In the rows, zero is written as 128.
Known rows, with every step that occurs:
guvotop > nedoz > dakur > gufu > fodum: [150 135 233  96 115 189 163 160 138 167  63 132 139  78 130 153 134  81
 120 152 122 133  88  75 133 181  87 140  67  73 138 105 135 119 109  65
 141 162 163 158 157 198 122 101  78 143  71 136 204]
nedoz > guvotop > gufu > fodum > bavav: [148 133 198 106 106 160 116 174 136 163  93 146 100 127 124 119 103  98
 114  93 114 155  97  95 161 149  91 132  65 137 139 117 115 124 109  89
 126 143 166 144 167 154 145  84  99  98 143 101 234]
loko > fodum > nedoz: [121  94 165  77 155 146 143 144 178 146  72 131 134 134 122 131 135 129
 124 141 135 151 138  67 134 143 105 170 118 117 121 137 142 121 150 113
 149 149 133 145 129 152 127 140 102  94  92 166 159]
guvotop > gufu > dakur > nedoz > fodum > bavav: [143 177 188 149 119 190 169 150 144 101  91 135 108 111 110 119 151  62
 103 112 160 148 127  43 138 157  55 147  88 142 107 140  97 117 123  62
 161 192 133 107 123 135 156 105 109 118  93 131 240]
dakur > gufu > guvotop: [138 136 189 136 113 138 136 127 108 141 110 143 114  98 132 150 121 129
 133 122 122 109 106 135 111 142 110 148 116  94 136 128 136 126 138  80
 110 189 157 165 143 151 116 105 106 162 141 105 171]
nedoz > dakur > gufu: [139 158 188 144 125 139 131 167 130 147 106 125 126  85 134 155 128 108
 134 147 108 115  93 123 140 169 118 128 100 110 150 132 112 138 122  98
 131 148 143 142 142 168 119 122 100 184 100 111 156]
gufu > dakur > nedoz: [129 136 161 146 147 154 170 121 144 131 114 124 150 116 120 127 136  95
 117 135 129 124 141  65 124 154  82 151 120 118 108 140 125 123 115  75
 127 155 136  92  96 132 133 109 110 121 133 153 160]
gufu > fodum: [136 108 153  90 111 136 130 127 106 150 111 124 128 116 132 124 113 110
 109 137 127 138 141 122 129 136 113 122 109 100 135 112 135 120 107 105
 116 140 154 143 140 150 133 120 136 106 126 136 165]
dakur > gufu > guvotop > nedoz: [142 135 203 123 118 177 169 118 138 135  89 154 132 105 122 155 144 118
 139 120 140 119  93  90 108 150  90 164 104  89 119 118 147 115 145  70
 127 196 151 172 152 159 117  98  74 138 114 127 183]
guvotop > gufu > fodum > bavav: [142 117 170  89 113 159 126 147 123 149  93 144 100 106 124 104 128 102
  74 112 137 176 126 121 155 137  87 130  94 128 135 113 115 106 121 117
 143 132 164 162 163 164 140 115 124  94 122 105 217]
nedoz > fodum > loko: [113 161 162 157 115 139 120 138 141 101 102 110 109 116 113 120 128  84
 151 132 171 130 129  80 145 118  96 120 118 138 120 135 144 121 138 102
 129 190 122 102 152 130 147 136 103 124 107 142 172]
guvotop > gufu: [142 131 144 114 121 153 118 132 122 122 123 156 111 128 132 147 107 122
 105 114 132 132 129 112 135 113 136 130 122 127 124 119 112 112 127 148
 198 119 145 145 139 139 133 124 119 142 112 130 155]
guvotop > nedoz > dakur > gufu: [142 153 202 128 124 178 160 164 162 141  83 132 138  95 128 156 146  96
 139 139 125 120  79  83 126 171 101 143  85  99 132 123 122 131 126  93
 154 155 136 146 149 174 118 120  70 159  77 134 170]
loko > fodum > gufu > dakur: [133 132 154  95 143 130 129 177 123 145 116 141  94 135 132 138  89 115
  93 116 113 137 189 112 131 153 113 157 104 134 135 135  88 114 119 103
 176 108 176 180 119 158 137  89 132 116 130 140 199]
nedoz > fodum: [137 155 145 132 108 145 130 135 118 106 129 118 116 132 128 139 127 103
 150 131 153 129 136 107 121 121 126 121 118 127 128 127 119 139 126 101
 133 163 113 121 132 116 144 129 143 141  92 134 158]
loko > fodum > gufu > guvotop > nedoz > dakur: [140 132 237  62 145 156 135 161 131 171  69 152 124 131 115 162 108 112
 143 131 143 151 153  69 115 173  91 204 119 109 136 126 108 119 131  79
 167 141 206 211 144 188 124  94  63 101 100 147 239]
loko > fodum > nedoz > dakur > gufu: [133 127 228  95 152 154 146 183 180 166  48 119 134  93 131 162 134 110
 131 163 117 137 103  64 145 179  93 170  89  99 145 143 126 126 141  84
 155 171 150 160 139 195 119 129  77 150  70 148 184]
gufu > guvotop > nedoz: [133 132 182 109 129 159 162 103 134 132 100 149 145 129 109 139 148 121
 149 120 154 134 125  95 103 135  91 174 133 103 114 122 149 122 142  83
 118 175 153 149 132 142 124 104  84  98 131 140 175]
fodum > bavav: [121 137 126 139 138 120 137 150 144 132 112 115 122 122 114  88 162 124
 113 119 132 158 108 146 146 146 102 135 116 153 126 134 124 120 143 123
  90 131 125 136 136 129 129 135 121 102 140 104 155]
gufu > dakur: [127 139 140 149 133 135 150 129 126 129 133 120 119 117 118 122 118 105
 111 123 115 115 157 128 135 140 106 136 111 119 130 135 113 136 120  89
 117 136 141 116 103 133 133  99 131 134 141 127 152]
dakur > nedoz: [126 123 147 125 143 152 146 119 144 130 113 134 156 123 128 132 148 115
 133 139 141 128 112  65 117 138 101 144 140 125 105 131 139 115 127 113
 135 153 122 107 121 125 126 141 101 117 121 154 132]
fodum > gufu > dakur > nedoz: [135 147 167 131 147 144 155 146 122 127 127 147 131 127 139 130 110  98
 102 126 123 125 162  61 121 160  83 149 130 138 103 140 108  99 113  95
 160 140 159 122  97 136 136 108 112 124 152 154 194]
gufu > fodum > loko: [117 116 172 114 128 137 118 135 130 147  93 111 124 102 119 102 109  95
 110 143 147 143 141  86 150 131  89 124 108 112 126 117 154 106 126 104
 112 164 163 121 164 160 132 121  99  87 136 140 185]
loko > fodum > bavav: [116 110 136 104 144 133 129 172 159 148  85 115 110 130 110 105 159 132
 111 125 133 177 119 126 144 155 104 159  97 143 136 136 120 124 142 114
 109 132 139 162 143 149 130 125 121  82 107 112 175]
guvotop > nedoz > dakur: [132 146 177 116 142 159 153 145 155 144  89 126 153 118 113 134 145  99
 147 144 135 134 109  82 128 163 105 158 112 114 127 125 120 133 125 101
 143 132 141 124 128 158 123 120  73 118  87 147 161]
loko > fodum: [125 102 137  87 136 141 114 147 139 148  99 128 117 130 126 142 121 137
 123 128 131 143 144 116 134 131 134 152 114 117 137 129 125 128 128 122
 150 124 141 163 139 147 127 122 128 111  99 141 150]
fodum > nedoz: [122 122 152 109 144 137 150 123 159 132 102 133 144 131 124 117 142 123
 131 139 137 136 121  80 130 137  95 147 137 129 115 140 140 116 148 121
 125 153 118 113 120 134 126 148 102 112 124 157 140]
dakur > nedoz > guvotop: [133 137 176 142 130 153 138 141 160 139 104 134 154 145 134 143 127 114
 170 122 125 106  90  36 135 154 102 147 107 134 110 136 141 141 116  90
 120 164 126  86 124 118 133 116  80 119 148 149 153]

Rows:
[150 133 216 102 118 183 131 167 156 161  75 155 127 125 127 122 126  89
 114 106 131 152  85  24 154 165  60 149  69 136 117 122 125 115 111  77
 139 169 165 117 158 151 143  98  73  83 133 127 239]
dakur > nedoz > guvotop > gufu > fodum > bavav
[129 172 206 156 121 188 152 142 150  93  83 136 119 103 106 139 116  47
 117 128 176 130 141   4 148 132  54 143  98 125  98 139 123 107 128  68
 194 217 146  83 132 144 158 113  73 128  97 165 230]
guvotop > gufu > dakur > nedoz > fodum > loko
[130 120 177  90 153 155 148 163 135 143  92 147 124 130 131 143 106 102
  97 130 124 136 175  51 122 163  87 171 109 131 111 139 106  98 114  91
 184 136 168 158 105 155 138 106 107 101 118 163 208]
loko > fodum > gufu > dakur > nedoz
[137 155 195 115 107 176 162 103 119 106 100 138 126 132 107 152 147  95
 170 120 172 126 125  64  98 131  91 171 120 102 110 120 136 133 139  56
 122 205 136 140 138 127 136 102  98 114  91 143 203]
gufu > guvotop > nedoz > fodum
[116 161 209 132 112 171 156 113 148 108  76 129 129 117  92 131 148  78
 175 127 199 136 122  44 124 129  68 167 120 114 103 129 161 113 154  56
 117 236 149 122 160 139 141 114  58  96 106 157 220]
gufu > guvotop > nedoz > fodum > loko
[146 141 156 139 126 156 141 136 120 123 125 147 105 114 128 143  99 100
  87 111 122 124 156 113 140 130 112 141 105 124 131 129  97 124 121 112
 180 128 157 130 118 143 140  97 120 144 124 133 174]
guvotop > gufu > dakur
[150 159 181 155 118 162 127 154 134 136 120 145 102 135 128 156  70  99
 121  93 104  98 136  89 150 141 114 141  70 133 133 134 102 147 113  85
 168 137 158 109 124 131 146  70  99 141 151 123 194]
nedoz > guvotop > gufu > dakur
[146 106 196  65 119 173 139 120 141 142  81 156 129 112 132 137 104 100
  89 134 135 152 136  58 137 127  83 145 108 101 118 116 132  94 125 116
 185 152 166 146 143 168 142 132 107 103 103 162 200]
guvotop > gufu > fodum > nedoz
[147 122 220 105 141 177 143 173 183 155  71 146 113 143 121 162  81  98
 122 105 112 117 141  26 152 158  89 182  62 117 129 146 111 139 129  76
 190 167 163 129 124 155 144  74  73 109 114 165 224]
loko > fodum > nedoz > guvotop > gufu > dakur
[134 115 198  54 135 160 138 143 127 152  81 166 115 148 125 152 115 129
 128 113 152 155 154  76 105 149 100 197 123 117 115 123 124  97 145  99
 173 149 187 218 148 162 127  98  86  87 114 152 225]
loko > fodum > gufu > guvotop > nedoz
[134 139 173 107 126 110 121 132  89 139 134 158 109 134 135 141  96 132
 123 117 129 129 154 131 106 134 112 154 153 136 128 132 114 110 136 116
 131 141 186 176 132 140 127 110 113 129 169 119 189]
fodum > gufu > guvotop
[158 126 202  96  95 161 109 153 116 156 108 157 107 129 139 158  69 103
 123 103 116 121 122  76 146 136 116 130  72 115 141 113 116 132 104 101
 162 141 173 139 160 147 146  84 102 121 130 130 204]
nedoz > guvotop > gufu > fodum
[149 168 188 141 110 197 159 129 127  95 108 142 121 116 116 159 114  66
 118 121 154 118 144  28 125 134  81 138 100 118 107 134 104 121 107  69
 200 185 139 101 113 131 154 108 109 142  86 159 212]
guvotop > gufu > dakur > nedoz > fodum
[130 170 174 161 124 165 180 147 151 109  96 100 129 112 105  96 175  66
 126 128 154 145 127  66 137 167  47 146  97 141 105 147 116 134 124  37
 100 194 117  91 107 129 148 109 114 105 112 134 218]
gufu > dakur > nedoz > fodum > bavav
[129 121 154 106 126 131 136 141 125 153  96 112 119 109 120  84 144 105
  98 128 130 166 118 136 143 150  91 129 100 126 137 117 124 116 121  92
  74 146 146 148 149 152 133 118 127  83 130 110 196]
gufu > fodum > bavav
[125 160 159 141 119 165 157 143 154 110  94 112 135 124 113 109 185  86
 145 133 168 152  94  61 130 151  70 137 118 149 107 138 129 125 135  76
 108 192 104  99 131 121 147 144 110 102  97 135 190]
dakur > nedoz > fodum > bavav
[137 174 218 133 102 187 181 140 143 115  75 131 109 107 111 131 184  91
 152 115 166 148  74  88 114 162  63 160  79 116 117 126 139 121 156  33
  95 238 130 163 163 152 134  94  84 121  92 105 241]
dakur > gufu > guvotop > nedoz > fodum > bavav
[145 143 202 119 124 161 134 153 172 137  89 161 127 148 130 156  96 114
 143 111 124 119  97  40 146 141 101 150  98 139 117 135 131 124 141 113
 177 162 137 108 135 132 139 115  74 127 135 153 179]
fodum > nedoz > guvotop > gufu
[130 103 182  83 129 146 150 123 144 150  86 128 148 114 126 118 128 104
 115 150 132 146 133  75 126 144  87 140 113  97 121 121 144 111 127  94
 115 159 147 126 133 158 132 137 119  97 117 164 179]
gufu > fodum > nedoz
[129 140 194 121 147 131 146 144 161 155  89 118 150 109 117 125 136 104
 143 159 128 131 119  84 139 163  92 155 126 122 133 144 126 137 134 102
 121 151 140 107 111 159 123 139  81 129 111 155 153]
fodum > nedoz > dakur
[138 155 149 135 131 122 140 153 108 131 140 138 104 130 139 124  89 108
  98 116 113 122 176 125 130 148 111 133 122 141 127 136  93 110 116 109
 152 110 158 147 111 142 135 100 136 138 158 128 181]
fodum > gufu > dakur
[134 151 186 164 131 156 161 144 156 144 112 128 145 134 122 137 111  91
 151 122 115  98 118  45 134 170  87 160  88 123 112 144 129 148 108  51
 112 171 139  72  99 117 141  82  86 116 162 148 175]
gufu > dakur > nedoz > guvotop
[130 145 250 113 127 185 148 164 166 160  45 123 144  67 114 134 133  61
 124 158 147 148  92  44 155 178  62 140  67  80 130 113 147 101 125  66
 143 187 172 139 178 209 125 110  40 124  90 144 225]
guvotop > nedoz > dakur > gufu > fodum > loko
[112 158 181 152 127 157 139 132 161 101  83 115 140 116 111 129 145  75
 157 146 183 131 112  15 137 132  71 133 125 133  95 140 158 113 138  88
 138 212 118  77 144 129 145 148  83 109 104 169 180]
dakur > nedoz > fodum > loko
[136 121 211 103 119 147 141 146 155 165  85 127 146 135 135 131 106 105
 146 134 115 124 111  52 142 156  82 146  86 113 125 128 147 134 118  70
 105 174 147 106 134 141 137 111  90  93 141 158 198]
gufu > fodum > nedoz > guvotop
[137 136 220 116 107 160  96 164 140 154  83 146 105 117 121 138  70  82
 123 111 132 137 116  51 174 134  96 129  73 120 134 116 141 118 119 102
 162 168 182 122 182 159 149  89  70 104 149 135 223]
nedoz > guvotop > gufu > fodum > loko
[137 149 219 111 134 156 157 118 133 150  88 132 149 114 100 140 138 101
 160 139 147 130 120  91 118 163  87 188 124  98 134 128 125 140 133  66
 110 170 177 145 129 157 120 102  60 119 115 140 194]
gufu > guvotop > nedoz > dakur
[131 165 196 127 114 174 173 124 141 114  86 125 120 127  98 106 181  90
 160 115 181 162 105  87 117 150  64 168 106 129 113 128 130 131 148  50
  84 214 132 150 148 131 141 106  90  86 105 120 227]
gufu > guvotop > nedoz > fodum > bavav
